Every row comes from one small tree of marks. The marks that hang from a mark follow it in brackets, in the order of their numbers. Every link used is in the known rows. Which tree was each row made from?
Known rows
z_45(z_181(z_400)): [ -1.4 -43.5 -28.7  16.2  46.7  47.8  24.7   2.6   1.3  44.9  11.5  -6.2
   9.7 -19.3  29.4   4.7  15.0 -13.3   2.0   6.0  23.8 -22.7  11.5]
z_178(z_181(z_16 z_45 z_400 z_421)): [ 12.6  10.9  -4.2   6.1 -13.9 -14.1  34.8 -20.4 -19.4 -34.0 -44.7 -31.5
 -27.9   1.2 -25.5 -17.3  11.1  43.8   9.6 -37.5 -39.8 -10.6   3.4]
z_16(z_181(z_400 z_421 z_562(z_931))): [ -1.8  -8.0  27.7  11.3  -3.7  -0.9  10.4  31.3  18.1 -45.2  -5.3 -27.3
   4.4  -0.6 -72.8  -2.9   1.0  -5.2  38.7   8.8   0.1   4.4   6.5]
z_74(z_181(z_16(z_474) z_400(z_958) z_562)): [  3.6 -43.4  50.7 -20.5 -56.8 -39.2 -30.4  -3.5 -16.1  -2.3 -23.8  21.2
  -8.1 -22.6   2.6  29.9 -31.5  14.4 -58.5   1.4   9.2  22.6 -28.2]
z_45(z_181 z_958): [-20.4 -14.5 -31.7   6.9  82.3  32.5   5.0  17.3  10.0  76.7  50.9  15.5
 -17.8  39.7  45.6   9.5  36.0 -24.2   1.8  13.1  51.9 -45.6  27.1]
z_16(z_181(z_45 z_400)): [-12.2 -18.1   6.5  -6.8  30.2  22.4  21.9  18.7   5.9 -15.1  -2.8 -30.0
  25.2 -40.2 -34.5  -9.6  -4.3 -23.6  36.6  -8.5  -9.4   2.6  25.7]
z_181(z_562): [ 25.8  -3.3 -10.8  -8.8  20.2  30.1  19.8   0.0  10.4  -6.8  17.9 -10.6
   7.4   7.0  20.1   6.0  10.0 -23.4  19.3   2.6   9.0  22.3 -16.5]
z_562(z_931(z_415)): [ -7.6 -38.7  -1.0  -1.8  -3.0  53.3  40.3  24.2  38.6  37.4  36.6  12.7
  60.6   0.1  33.0 -18.2  49.7 -76.8 -40.5  21.3  31.3  24.3  18.0]
z_45(z_181(z_421) z_958): [-20.0   8.7 -34.6  28.7  57.2  13.4   0.8   7.0  11.3  71.3  35.1  17.0
 -42.8  49.5  16.3  10.2  36.0  10.4   8.2   3.3  24.3 -56.9  29.0]
z_74(z_181): [  2.8 -46.6  15.4 -11.3  -6.7  42.8  16.3  23.9  11.8  61.2  21.7  18.3
  20.8   8.4  14.2  24.9  20.1 -40.3 -27.1 -18.1 -18.0   4.7  62.6]
z_74(z_181(z_400)): [  5.4 -69.7  12.6 -16.9  -9.0  33.0  26.5  19.9   4.5  40.7  -0.4   1.7
  17.0 -30.7 -10.2  15.6   3.5 -19.4 -30.1 -13.8 -18.4  13.1  42.7]
z_178(z_181(z_16(z_474) z_45(z_958) z_421)): [-34.6  38.2   4.5 -22.8   4.4 -30.0  -9.6 -16.7 -10.1 -14.5  19.7   5.7
 -43.7  69.1 -13.6 -11.5  21.9  34.5 -10.4 -15.1 -13.2 -14.5  11.1]
z_931(z_415): [  3.9 -37.5 -10.6  -3.5 -12.2  54.1  39.7   3.7  20.9  32.5  25.1   8.3
  36.6 -17.7  39.6 -12.1  29.5 -70.4 -41.3  11.3  13.8  17.9   6.7]
z_958(z_499): [ 19.1  -5.6 -36.4 -14.5  18.1  44.5   0.1  -8.6  10.8  31.6  32.2  24.7
  50.0  12.3  49.3  -3.5 -13.0 -60.6  -1.6  20.2 -10.6  18.9  40.0]
z_16(z_181(z_400(z_958) z_421) z_474(z_661)): [-38.1  27.1  18.7  23.1 -31.3 -23.9 -54.8  -9.5 -10.0  17.4  15.2  30.2
  35.5 -36.0  -2.3 -10.1 -15.0   6.2 -10.8  26.0   4.9 -41.3  19.7]
z_74(z_181(z_45 z_421)): [ -3.5   7.6  12.1  12.2 -28.4  14.2  10.5  16.0  16.6  30.7  -8.0   3.4
  -7.0  18.9 -28.7  19.2  17.4  14.3   6.1 -42.6 -60.7   4.0  55.6]
z_181(z_16 z_400(z_958(z_499))): [ 33.5 -17.9 -25.0  -3.1  -4.1 -22.0 -12.9 -29.4 -18.0  33.6 -28.4  31.5
  34.7 -35.0  56.4  -8.7 -35.2 -17.9 -34.9  22.1  12.5   1.2  -0.3]
z_400(z_958): [ -9.9   2.3 -16.5  20.2  25.7  17.6   2.2 -17.0   9.6  74.5  24.6  28.1
  51.2 -10.8  61.5  -5.9  23.9 -33.0 -11.8   0.6  18.3 -19.1  23.5]
z_661(z_474): [ 14.5 -20.2 -27.9 -20.1  12.0  22.8   6.9 -12.0   3.8  76.3  37.5  11.5
  25.7   6.1  47.5 -10.0  11.3 -28.1  -2.2   3.4  34.3 -16.7 -10.6]
z_16(z_181(z_400) z_474): [-32.1 -53.2  25.4 -27.1   6.0  29.9  -2.8   1.2   5.3  -4.1  39.0  -2.7
  39.9 -25.8 -25.1  -1.0 -16.8 -43.1 -11.0  20.3   3.3   9.1  27.2]
z_181(z_421): [ 12.3  -1.4 -20.6  15.5   0.7  26.1  25.7 -19.1  17.0  43.0  14.9   6.4
   7.1  14.4   5.4   1.9  25.7   0.5   6.7 -10.8 -23.7  -7.4  31.3]
z_178(z_181): [-12.2  -4.4 -10.2  -1.5  26.5  55.3  24.4   0.1  -3.7  21.9  38.8   1.4
  33.3  24.0  38.0 -15.3  34.6 -49.4  -1.0 -16.4  -7.2 -15.2  47.1]
z_178(z_181(z_16 z_400(z_958) z_421 z_562)): [ 15.1  28.0  11.3  30.3 -33.8 -46.1  -2.3 -23.2 -34.4 -35.1 -51.2 -10.0
 -30.3  -6.1   1.0 -10.1  -5.8  38.6  -3.5 -22.3  -6.3 -26.7 -34.9]
z_74(z_181(z_16 z_45 z_400 z_421 z_562)): [ 47.0 -11.6  29.8  -7.1 -56.1 -40.5  16.0  11.1  -9.3 -46.3 -74.2 -31.3
 -64.8 -10.7 -67.0  30.2 -19.0  66.7   6.3 -38.2 -46.2  27.0 -24.0]
z_181(z_400 z_421 z_562): [ 27.1  -2.0 -13.6   9.1  -9.0   2.3  26.5 -14.1   5.8 -32.9 -20.5 -25.1
 -20.5 -20.9 -36.2   0.1  -6.3  32.5  26.1  -2.1 -19.2  18.8 -36.2]
z_474(z_661): [ 27.6   6.1 -29.3  -9.8  20.9  36.6  11.9   1.3   4.6  47.2  31.4  15.1
  33.5 -10.0  56.5  -2.5  30.6 -23.4  -0.1  16.2  15.2 -11.4  19.0]

Write each row's tree
[-30.0 -10.9  41.0  -6.1 -20.3  -0.9 -16.3  17.0  22.1 -56.8  19.9 -12.7
  16.7  14.7 -76.5  -1.6 -12.9  -5.2  18.7  23.0  -0.5  21.4  -1.1] | z_16(z_181(z_400 z_421 z_562(z_931)) z_474)
[ 45.4 -18.6  -3.5  10.6  22.2  12.9   9.4   0.7 -10.7   3.9  -5.8  -7.8
 -41.5  30.9  41.6  31.6  12.2  -5.1   5.6   1.6  35.9 -16.9 -25.1] | z_45(z_181(z_16 z_562))
[-15.5  33.0  -4.0  27.1 -41.3 -23.9 -40.0   7.1  -0.7  24.4 -37.2  28.6
  26.8 -23.3 -10.1   0.0 -41.7  12.8  -9.7 -17.7 -58.9   5.1  43.1] | z_74(z_181(z_45 z_400(z_958(z_499)) z_421))
[-33.4   2.6 -11.3  21.4  21.7  18.4   5.3 -10.0 -15.6  28.6   8.0   8.4
  49.4 -30.5  44.5 -29.8  14.9 -27.1 -13.2 -10.2   9.1 -30.1  21.9] | z_178(z_181(z_400(z_958)))
[  3.6  12.1  11.1 -15.3 -15.8 -46.7 -18.4 -30.4 -10.1 -44.0 -31.6  -6.8
   3.2 -30.7   8.3  -1.1 -27.9  38.3  -8.0   6.9  17.1  32.5 -70.3] | z_181(z_16(z_474) z_45 z_400(z_958) z_562)
[-21.1 -16.9 -25.5  46.0  42.3  19.3  -4.3  -6.1  -4.6  68.6   4.7  15.8
  30.2 -30.0  57.8   1.0  11.4 -12.0 -10.0   6.3  39.7 -48.5   9.6] | z_45(z_181(z_400(z_958)))
[-57.6   7.7  14.0 -20.7  20.0 -22.4 -17.5   7.6  10.1 -21.7  23.6  -9.3
 -18.6   0.7 -77.6  -9.2 -14.7  21.2  22.0   9.0 -10.1  -6.0  13.0] | z_16(z_181(z_45(z_958) z_400 z_421) z_474)
[  9.1  37.1   8.3   8.5   2.6 -35.8   1.0  -8.9 -32.9 -55.0 -49.7 -24.8
  -7.9 -20.8  17.1 -17.2  -6.7  23.1  12.5 -23.9   7.9  -4.6 -44.5] | z_178(z_181(z_16 z_45 z_400(z_958) z_562))
[ 10.8 -68.0  37.0 -23.1 -71.9 -17.5   2.9 -13.2  -4.4  16.8 -20.7  15.9
 -25.2   0.2 -40.6  29.1 -13.1  35.5 -63.4 -11.7 -37.7  17.5  21.3] | z_74(z_181(z_16(z_474) z_400 z_421))
[-23.1  58.9 -14.3  -2.0  29.9 -23.4  10.4  12.1  -8.2 -67.9 -14.6 -39.3
 -53.8  12.7 -52.1 -27.9   3.5  48.3  48.8 -18.0 -13.8  -2.8 -31.1] | z_178(z_181(z_45(z_958) z_400 z_421 z_562))
[-42.6  51.7  27.1 -17.3  14.6 -27.3 -37.8  17.6  15.5 -53.5  34.2 -10.7
 -38.7  44.7 -66.3   2.9 -12.6  11.0  44.4   7.0  -3.3   5.0  -7.6] | z_16(z_181(z_45(z_958) z_421 z_562) z_474)
[ -9.5  16.0  39.7  13.0 -66.9   9.3  10.7  58.2  36.2 -28.8 -15.8  -7.4
  -1.8  24.4 -42.3   6.7  24.7 -16.2 -12.9 -19.7 -26.3  45.0   4.2] | z_74(z_181(z_45 z_421 z_562(z_931(z_415))))
[ 10.6   2.6  15.4   7.4 -47.7 -57.1 -22.6 -45.2 -12.5 -24.0 -30.9   8.7
 -19.3 -15.7  -8.5   5.2 -26.9  52.9 -25.4  10.9   3.9   8.8 -60.7] | z_181(z_16(z_474) z_400(z_958) z_421 z_562)
[ 47.1  24.9 -16.6  17.1 -39.1 -56.9 -25.5 -31.1 -21.8 -25.7 -56.3  15.5
 -14.9 -17.1   9.6  -1.1 -52.9  28.5  -6.0  13.6  -9.8   8.7 -40.9] | z_181(z_16 z_400(z_958(z_499)) z_421 z_562)
[-25.8  53.9  -2.9  20.2  19.2  -3.3  -4.9   1.6 -17.7 -49.5 -20.1 -24.0
  22.4 -27.0  14.5 -28.5  -3.6   4.7  33.1 -22.0   1.5  -2.7 -28.3] | z_178(z_181(z_45 z_400(z_958) z_562))
[-18.7  -9.3  37.7 -25.4  -0.7  26.0 -22.8  11.2   7.4 -35.1  50.2  -2.6
  19.8  19.9 -16.0  13.8 -13.3 -53.4  12.7  19.2   7.7  18.3   7.5] | z_16(z_181(z_562) z_474)
[ -0.2   2.5  24.2  31.1 -48.2 -27.9 -17.1   9.4  -3.7  10.7 -37.7   8.3
 -13.1 -27.0 -27.5  17.8 -18.0  30.1 -12.4 -21.1 -26.4  -2.9  -4.9] | z_74(z_181(z_400(z_958) z_421 z_562))
[ 31.1 -39.8  -7.2 -40.6 -18.4  -3.8   1.1 -24.7 -13.4   5.6   3.8  13.2
  11.3 -32.4  31.3   2.8  -2.2  17.3 -42.3  34.2  23.5  11.5 -22.7] | z_181(z_16(z_474(z_661)) z_400)
[ -8.7  30.4  -8.1 -32.6  46.6 -17.4 -28.8  38.7  -3.3 -70.9   0.2 -24.4
 -12.9  -8.9 -44.0 -13.4 -53.9 -27.8  53.8  27.7   9.5  20.1 -11.7] | z_16(z_181(z_45(z_958(z_499)) z_400 z_562))
[ 33.7  23.7  14.1 -15.2 -41.4 -27.0 -20.9  -6.3   9.2 -26.3   9.7  17.1
  -7.9  45.1   5.2  11.2  20.5  34.6 -10.7  31.3  18.9  15.9 -28.5] | z_181(z_16(z_474(z_661)) z_421 z_562(z_931))
[  4.5  -9.3  -0.6 -57.7  22.3 -44.9   1.3  -9.1  -4.1 -60.4  -9.0 -23.2
 -46.9  -1.6 -30.4   1.2 -18.7  47.0  -0.1  21.1  28.8  41.8 -74.2] | z_181(z_16(z_474) z_45(z_958) z_400 z_562)
[ -6.9  32.1 -50.9 -11.0  30.1 -20.6  -5.4  -5.2   9.6  -7.0  -8.2   1.6
 -13.6  -2.9 -28.7 -21.7 -26.3  25.8  26.3  13.4 -24.0  12.0   3.2] | z_181(z_45(z_958(z_499)) z_400 z_421)
[ 27.3  54.4   8.8   8.5 -19.3 -17.7  14.9  -9.4 -15.9 -66.5 -34.5 -32.3
 -47.2  45.3 -16.2  -1.5  12.3  33.5  32.8 -41.3 -33.1   0.6 -17.4] | z_178(z_181(z_16 z_45 z_421 z_562))
[ 14.1 -32.8 -22.8  -5.4  66.3   2.2  10.8   6.7  -5.3  67.2  21.6  12.9
 -49.2  43.7  48.2  19.5  34.3  -6.1 -19.0  11.6  60.4 -47.7  11.7] | z_45(z_181(z_16) z_958)
[  0.9  40.8  -0.1  18.4  -8.7  21.5  10.0  -2.6  -5.8 -34.6   9.2 -14.0
 -16.2  40.8  -4.8  -7.5  18.1  -4.5  27.2 -23.3 -28.3  -6.8   5.1] | z_178(z_181(z_421 z_562))
[  0.1  24.4 -31.2  35.7  24.6   5.6 -44.7   2.0 -13.5   3.6  -6.0  16.5
  22.8 -17.9  57.8   0.0 -43.6 -24.9  10.3  29.8  29.6 -11.2 -21.0] | z_45(z_181(z_400(z_958(z_499)) z_562))
